Known rows, with every step that occurs:
Y > T > D: -.18 .05 .12 .01 -.23 .05 .05 -.19 -.15 -.20 -.06 .00 .03 .06 .11 -.22 -.10 .09 .04 .09 -.13 .24 -.39
J > W > P: .02 -.25 .22 .11 -.14 -.48 .15 -.09 -.03 -.11 -.09 .48 .01 -.18 -.07 -.09 -.24 -.14 .09 -.14 .09 .23 -.57
J > W > P > D > T: .08 -.28 .15 .00 -.17 .00 .36 .08 .05 -.01 .00 .30 .24 -.16 -.06 -.05 -.25 -.24 -.11 -.33 -.14 .20 -.32
T > Y > J > W: .11 -.09 .17 .13 -.18 -.37 -.12 .15 -.31 .04 -.12 .11 -.25 -.22 .03 .26 .01 .24 .02 -.15 .24 .16 -.25
P > W: .07 -.27 .07 .15 -.09 -.49 .05 -.07 .15 -.20 -.12 .27 .08 -.01 -.03 -.10 -.09 .11 .15 -.11 .21 .19 -.49
P > D: -.05 -.08 .01 -.02 -.15 -.05 .30 .08 .11 .03 -.10 .11 .16 -.04 .01 -.07 -.11 .02 .11 -.27 .05 .19 -.17
P > D > T > Y > C: .11 -.07 .04 -.14 -.06 .39 -.06 .42 .13 .18 .08 -.01 .24 .01 .23 .29 .02 .06 -.12 -.41 -.01 .13 .37
W > P > D > T > Y: .06 -.12 .03 .00 -.24 .07 .13 .32 .25 .08 -.10 -.03 .26 -.03 .13 .03 -.07 -.12 .02 -.30 -.10 .21 .13
Y > J: .01 -.05 .14 .12 -.08 -.24 .16 .10 -.13 .04 -.20 .15 -.16 -.16 .01 .17 -.05 .17 .08 -.07 .14 .26 -.38
J > Y > T > D: -.10 .13 .07 .06 -.22 .33 -.02 -.09 -.07 -.17 -.25 -.22 .15 .08 .24 -.23 -.10 .11 .10 .13 -.01 .15 -.31
C > D > T > Y: -.01 -.08 .27 -.01 -.27 -.08 .06 .02 -.09 .03 -.07 -.15 -.06 -.07 .16 .08 .11 .19 .03 -.17 .02 .31 -.14
D > P > W: .06 -.25 -.18 .16 .00 -.59 .16 -.17 .12 -.20 -.14 .26 .15 .13 -.17 -.13 -.16 .09 .20 -.01 .25 .15 -.62
Y > C > D: -.07 -.14 .22 -.07 .02 .04 .11 -.10 -.09 .11 .04 .26 .01 -.01 .00 .04 -.06 .06 .05 -.23 .21 .23 -.35
J > W > P > D: .02 -.27 .07 .03 -.14 -.17 .31 .00 .06 .01 -.05 .39 .18 -.12 -.13 -.14 -.28 -.23 .06 -.29 .06 .14 -.39
C > Y > J > W > P > D: -.09 -.31 .01 .09 -.07 -.01 .32 .17 -.01 .18 -.15 .27 .14 -.27 -.23 .14 -.25 -.34 .05 -.32 .21 -.01 -.27
W > P > D: -.06 -.16 .00 .03 -.12 -.08 .33 .09 .25 .05 -.15 .25 .24 -.03 -.04 -.15 -.22 -.20 .15 -.26 .03 .20 -.24
T > D > C > Y > J > W > P: -.24 -.08 .08 .01 .05 -.02 .14 -.11 -.16 .04 -.03 .19 .08 -.22 -.23 .07 -.38 -.33 -.15 -.17 -.03 .01 -.69
Y > C: .00 -.09 .13 -.02 .04 -.05 -.01 .10 .03 .04 -.03 .34 .07 -.05 .08 .15 -.10 .09 .03 -.19 .15 .22 -.18
J > Y > C: .08 -.02 .08 .03 .08 .23 -.07 .20 .11 .09 -.20 .13 .19 -.01 .24 .13 -.11 .11 .09 -.17 .27 .13 -.11
J > Y: .04 .02 .09 .13 -.12 -.06 .08 .09 .10 -.03 -.34 -.02 .12 -.08 .21 -.03 -.09 .14 .18 -.06 .21 .19 -.27
D > C > Y > J > W > P: -.08 -.31 .17 .08 .04 -.19 .12 -.02 -.07 .02 -.12 .27 .02 -.32 -.14 .23 -.29 -.31 -.05 -.29 .15 .00 -.40
C > Y > J > W > P: -.06 -.26 .14 .17 -.06 -.30 .13 .06 -.09 .07 -.20 .36 -.02 -.33 -.21 .20 -.21 -.24 .07 -.16 .25 .08 -.44
T > D > C: -.23 .12 .09 -.08 -.03 -.07 .14 -.18 -.06 -.10 .01 .02 .10 .02 .01 -.15 -.24 .02 -.10 -.11 -.19 .21 -.60

Rows:
.13 -.28 .16 .05 -.12 .14 .40 .17 -.07 .11 -.07 .27 .08 -.23 -.11 .15 -.22 -.19 -.16 -.33 -.09 .20 -.36 -> Y > J > W > P > D > T
-.16 -.25 .02 -.11 -.15 .35 .13 .00 .12 -.12 -.08 -.19 .31 -.06 .14 .03 -.11 -.22 .03 -.33 .00 -.08 .28 -> P > D > C > Y > T
-.35 .09 .03 -.08 -.02 .01 .10 -.12 .02 -.05 -.04 -.05 .22 -.05 -.04 -.04 -.24 -.14 -.05 -.14 -.08 .07 -.43 -> T > D > C > Y
-.09 -.45 .09 -.07 -.13 .23 .15 -.08 .06 -.14 -.02 .10 .33 -.14 .02 -.06 -.29 -.47 -.02 -.36 .00 -.13 .07 -> J > W > P > D > C > Y > T
-.18 .06 -.15 .02 -.14 -.04 .16 -.31 -.19 -.21 -.08 -.04 .11 .17 -.07 -.26 -.13 .05 .10 .21 -.10 .20 -.51 -> Y > T > D > P
.12 -.05 .18 -.05 -.05 .12 -.21 .33 .03 .07 .01 .11 .08 -.06 .26 .33 .05 .15 -.09 -.22 .03 .21 .19 -> D > T > Y > C
-.06 -.08 -.08 -.06 .04 -.09 -.03 -.05 -.10 .15 .02 .04 .03 .16 -.03 .09 .00 .15 .14 -.14 .30 .15 -.18 -> T > Y > C > D > P
.07 -.24 .03 -.02 -.06 -.01 .07 .18 -.08 .09 -.02 .07 .02 -.12 -.01 .15 -.21 -.14 -.10 -.44 .06 .00 -.08 -> T > Y > J > W > P > D > C
.19 -.21 .25 .14 -.18 -.22 -.02 .22 -.17 .04 -.11 .19 -.12 -.24 .03 .29 -.07 .01 -.11 -.19 .02 .22 -.24 -> D > T > Y > J > W > P
.04 -.28 .08 -.02 .01 .02 .30 .03 -.06 .05 -.03 .25 .08 -.16 -.13 .07 -.33 -.24 -.14 -.42 .00 .05 -.39 -> Y > J > W > P > D > C
-.15 -.21 .17 -.02 -.13 .07 -.04 -.09 .02 -.22 -.14 -.10 .14 -.12 .19 .07 -.08 -.12 .07 -.17 .04 .00 .12 -> D > C > Y > T
-.13 -.18 .15 .08 -.22 -.04 -.02 -.02 .00 -.16 -.22 -.01 .11 -.14 .14 .06 .00 -.05 .19 -.05 .15 .07 .07 -> C > Y > T
-.03 -.31 -.10 .10 -.02 -.50 .28 -.36 .02 -.13 -.08 .17 .10 .17 -.26 -.23 -.11 .08 .22 -.02 .32 .17 -.78 -> C > D > P > W
.07 -.01 .20 .06 -.24 -.19 -.07 .22 .02 -.04 -.13 -.07 .01 -.11 .24 .18 .07 .20 .00 -.15 -.04 .28 .00 -> D > T > Y
.13 -.21 .11 -.01 -.25 .00 .11 .22 .06 .03 .00 .10 .20 -.12 .06 .04 -.13 -.14 -.08 -.35 -.06 .15 -.01 -> J > W > P > D > T > Y
-.20 -.18 -.28 .10 -.08 -.14 .04 -.29 .05 -.27 -.09 -.06 .30 .19 -.19 -.23 -.16 -.10 .16 .16 .14 -.02 -.50 -> C > Y > T > D > P > W
-.07 -.21 .18 .03 .01 -.15 .07 -.01 -.23 .01 -.09 .15 -.05 -.33 -.08 .33 -.19 -.09 -.09 -.28 .16 -.01 -.33 -> D > C > Y > J > W
-.12 -.34 .04 -.08 -.02 .01 .25 .00 .16 .01 -.03 .23 .34 -.20 -.13 -.02 -.36 -.45 -.01 -.44 .06 -.07 -.18 -> J > W > P > D > C > Y
.10 -.18 .04 -.09 -.02 .37 .00 .41 .26 .18 .03 .12 .33 .03 .17 .18 -.10 -.14 -.09 -.41 -.03 .14 .31 -> W > P > D > T > Y > C
.09 -.27 -.18 .08 .20 .06 .07 -.17 .13 .04 -.12 .09 .26 .25 -.09 -.10 -.14 .06 .17 -.08 .48 .03 -.53 -> J > Y > C > D > P > W
-.17 -.34 .02 -.07 -.12 .31 .17 .00 .25 -.11 -.11 -.05 .38 -.05 .09 -.07 -.21 -.43 .08 -.32 -.02 -.07 .22 -> W > P > D > C > Y > T
.00 -.07 -.09 .00 .15 .25 .17 -.10 -.01 .17 -.17 .01 .20 .15 .01 -.01 -.13 .07 .17 -.07 .35 .11 -.38 -> J > Y > C > D > P
-.20 .01 .14 -.09 -.15 .15 .03 -.26 -.13 -.26 .02 -.12 .09 .07 .16 -.20 -.17 .02 -.10 -.02 -.24 .15 -.35 -> Y > T > D > C
.06 -.02 .05 -.03 -.25 .13 .09 .32 .10 .06 -.06 -.16 .17 -.05 .19 .13 .03 .11 -.02 -.32 -.08 .19 .20 -> P > D > T > Y
-.14 -.11 .11 .03 .02 -.05 .09 .08 -.03 .04 -.18 .00 .01 -.24 .00 .30 -.13 -.06 .00 -.23 .13 .05 -.18 -> D > C > Y > J
.03 -.19 .10 -.01 -.16 .11 .40 .17 .25 .02 -.11 .16 .31 -.08 .01 -.05 -.18 -.19 -.01 -.28 -.17 .25 -.17 -> W > P > D > T
-.03 -.09 .18 -.07 -.03 .03 -.13 .06 -.08 .15 .04 .07 -.03 .04 .10 .12 .06 .16 .11 -.25 .28 .18 -.05 -> T > Y > C > D
.11 -.01 .19 .11 -.19 -.08 -.03 .31 -.12 .08 -.17 -.12 -.15 -.17 .17 .36 .10 .26 -.05 -.15 .01 .27 -.03 -> D > T > Y > J
-.12 -.08 -.01 .04 -.08 -.33 .37 -.31 -.11 -.01 -.13 .07 .02 .07 -.19 -.16 -.10 .08 .21 .00 .17 .26 -.65 -> C > D > P
-.09 -.23 .02 -.06 -.01 .14 .24 .09 -.12 .11 -.04 .06 .13 -.27 -.12 .27 -.23 -.17 -.12 -.45 .13 -.10 -.13 -> P > D > C > Y > J > W
.18 -.11 .26 .10 -.21 -.16 -.07 .24 -.32 .04 -.08 .05 -.19 -.26 .10 .37 .04 .22 -.14 -.19 .04 .21 -.18 -> D > T > Y > J > W
